Every row comes from one small tree of marks. Brackets hold a mark, then the marks that hang from it, in alphabetical order. Every link used is in the known rows. Which tree was each row made from?
Known rows
(puse buge): 22 10 5 -25 -29 0 -10 11 -19 21 3 -3 -4 2 21 7 -15 -9 7 -23
(nefu mosip vunid): -6 -24 -19 0 -11 -13 5 10 44 -29 18 2 0 15 -15 14 -47 0 18 23
(davu (subaf (buge moku potati))): 60 -5 36 -7 35 -11 21 -5 -32 12 -19 1 0 -5 18 7 12 -33 -28 14
(potati buge): -4 7 -13 -19 6 9 -7 -9 20 4 10 11 -17 11 3 7 -3 -12 3 5
(puse (buge (moku potati))): -9 8 -13 -17 -19 -4 -25 -10 -75 32 -23 -11 29 10 16 -25 -7 2 -12 -37
(nefu (buge potati) mosip vunid): -11 -72 -23 -13 -18 -13 17 7 44 -6 23 -13 -16 46 -53 -12 -18 -37 34 25
(davu (subaf (buge (moku potati)))): 31 16 25 7 19 -16 15 -21 -57 13 -29 -11 11 8 28 11 -6 -7 -32 7
(nefu (buge moku potati) mosip vunid): -14 -89 -22 -2 -13 -14 7 -1 18 -8 17 -11 13 36 -50 -25 -14 -30 20 23
(davu (subaf buge)): 59 18 43 -2 11 -11 31 -2 -7 5 -6 -4 -19 0 31 38 -12 -17 -17 19
(nefu (buge (potati moku)) mosip vunid): -9 -80 0 -4 -29 -8 6 0 43 -8 25 -10 -25 12 -52 -25 2 -15 48 14
(buge (moku (potati (nefu vunid)))): -39 40 -17 18 18 13 -9 -9 -28 -3 -16 -4 43 -1 16 0 -4 23 -25 -8
(moku (potati buge (nefu vunid))): -63 47 -20 6 15 10 12 -21 5 -9 -7 -12 -1 36 -11 -7 -5 19 -14 -11
(nefu (buge (moku potati)) mosip vunid): -44 -65 -34 14 -29 -20 2 -17 -11 -5 4 -25 26 53 -41 -21 -34 -3 15 15
(nefu buge vunid): -9 -32 -3 -7 -36 6 23 -4 27 3 23 -21 7 41 -15 20 -25 -29 18 19
(nefu buge mosip vunid): -14 -63 -16 6 -40 -15 17 2 46 -15 30 -16 -7 44 -36 12 -40 -12 34 29
(buge moku (potati (nefu mosip))): 8 3 -19 8 43 5 -28 21 12 -9 1 29 5 -38 5 -4 26 11 -4 7
(buge (potati moku)): 23 8 5 -30 16 23 -28 10 10 16 1 25 -22 -50 10 -9 39 -20 24 -4
(moku (potati buge (nefu mosip vunid))): -63 21 -30 15 10 -7 8 -15 20 -24 -2 -9 -12 36 -27 -15 -16 34 -3 -3
(moku (potati buge)): -37 29 -36 -23 11 6 -14 -23 -19 20 -13 0 -11 30 -3 -14 2 -10 -2 -7
(subaf (buge (potati moku))): 49 14 26 -23 -19 -3 2 11 4 0 -14 19 -29 -45 9 1 16 -16 4 -8
(puse (buge potati)): 26 1 -2 -44 -7 3 -10 15 -22 30 -5 1 -13 2 4 -16 8 -36 6 -25
(buge moku): 15 6 -12 -5 11 12 -29 3 -17 10 1 18 29 -25 31 16 -2 -7 -8 7

Write each row's tree
6 57 2 14 -9 -9 3 -2 -39 -4 -31 5 18 -19 27 15 -5 24 -37 -12 => (subaf (buge (moku (potati nefu))))
20 20 19 6 0 -5 24 11 1 -22 -15 6 17 -18 3 7 -4 -2 -38 -3 => (subaf (buge moku (potati (nefu vunid))))
52 20 46 13 43 -5 24 2 -19 1 -15 4 -3 -19 27 17 24 -8 -35 11 => (davu (subaf (buge moku (potati nefu))))
-14 -30 24 40 -37 1 7 4 58 -27 35 -6 -22 -19 -18 13 1 49 40 5 => (potati moku (nefu buge mosip vunid))
-38 -18 -7 37 10 -6 7 -10 38 -43 18 4 9 10 -20 -6 -20 43 -12 6 => (potati (buge moku) (nefu mosip vunid))
-14 -49 -3 5 -30 5 12 -13 1 3 17 -21 36 33 -13 7 -21 -21 4 15 => (nefu (buge moku) vunid)
-40 16 -27 25 15 -4 -12 -5 -14 -17 -10 0 33 2 1 -6 -15 33 -15 0 => (buge (moku (potati (nefu mosip vunid))))
-5 35 33 25 -9 24 -1 7 36 -22 16 5 -2 -49 21 22 8 43 10 -7 => (potati moku (nefu vunid))
10 -40 -15 -21 4 13 -16 0 -13 31 6 3 11 7 -6 -8 27 -44 12 10 => (nefu (buge moku potati))
21 -17 -2 -31 -2 3 -21 8 -46 31 -11 4 16 -7 6 -28 12 -26 -8 -29 => (puse (buge moku potati))
-15 27 -1 20 25 17 -13 -8 11 -8 8 15 8 -16 17 7 16 31 -20 -4 => (potati (buge moku) nefu)
-31 45 -21 6 -1 14 -8 -1 -8 23 -3 -8 -6 15 12 15 18 9 8 -3 => (moku (potati (nefu buge)))
20 22 30 -14 -9 15 -16 18 -7 19 1 8 -24 -46 14 -16 39 15 13 -43 => (puse (buge (potati moku nefu)))
27 -7 22 -35 -18 8 -20 9 -23 27 -4 5 -21 -31 4 -29 26 -13 22 -37 => (puse (buge (potati moku)))
-30 20 0 8 -17 0 -1 -9 -56 9 -18 -23 38 15 8 -20 -15 23 -24 -38 => (puse (buge (moku (potati (nefu vunid)))))
11 23 -18 -5 38 6 -16 30 41 -8 8 28 -28 -27 2 10 22 2 12 12 => (buge (potati (nefu mosip)))
65 3 57 -9 19 -5 21 -3 -8 10 -11 2 -34 -27 17 7 26 -21 -1 8 => (davu (subaf (buge (potati moku))))
43 5 4 -21 -1 -8 0 9 -22 2 -21 18 9 -21 10 1 2 -28 -25 -1 => (subaf (buge moku potati))
58 29 65 10 28 1 24 4 3 1 -9 5 -37 -41 26 17 38 4 -10 2 => (davu (subaf (buge (potati moku nefu))))
-21 -35 -3 39 -19 -6 8 4 36 -25 27 -9 16 12 -16 14 -19 30 10 18 => (potati (nefu (buge moku) mosip vunid))
-43 36 -29 17 10 -5 0 2 13 -20 -5 -4 0 13 -6 6 -21 29 1 2 => (moku (potati (nefu mosip vunid)))
-46 37 -36 11 20 -5 -13 -9 12 -8 -4 7 -27 16 -9 -9 4 36 2 -4 => (moku (potati buge (nefu mosip)))
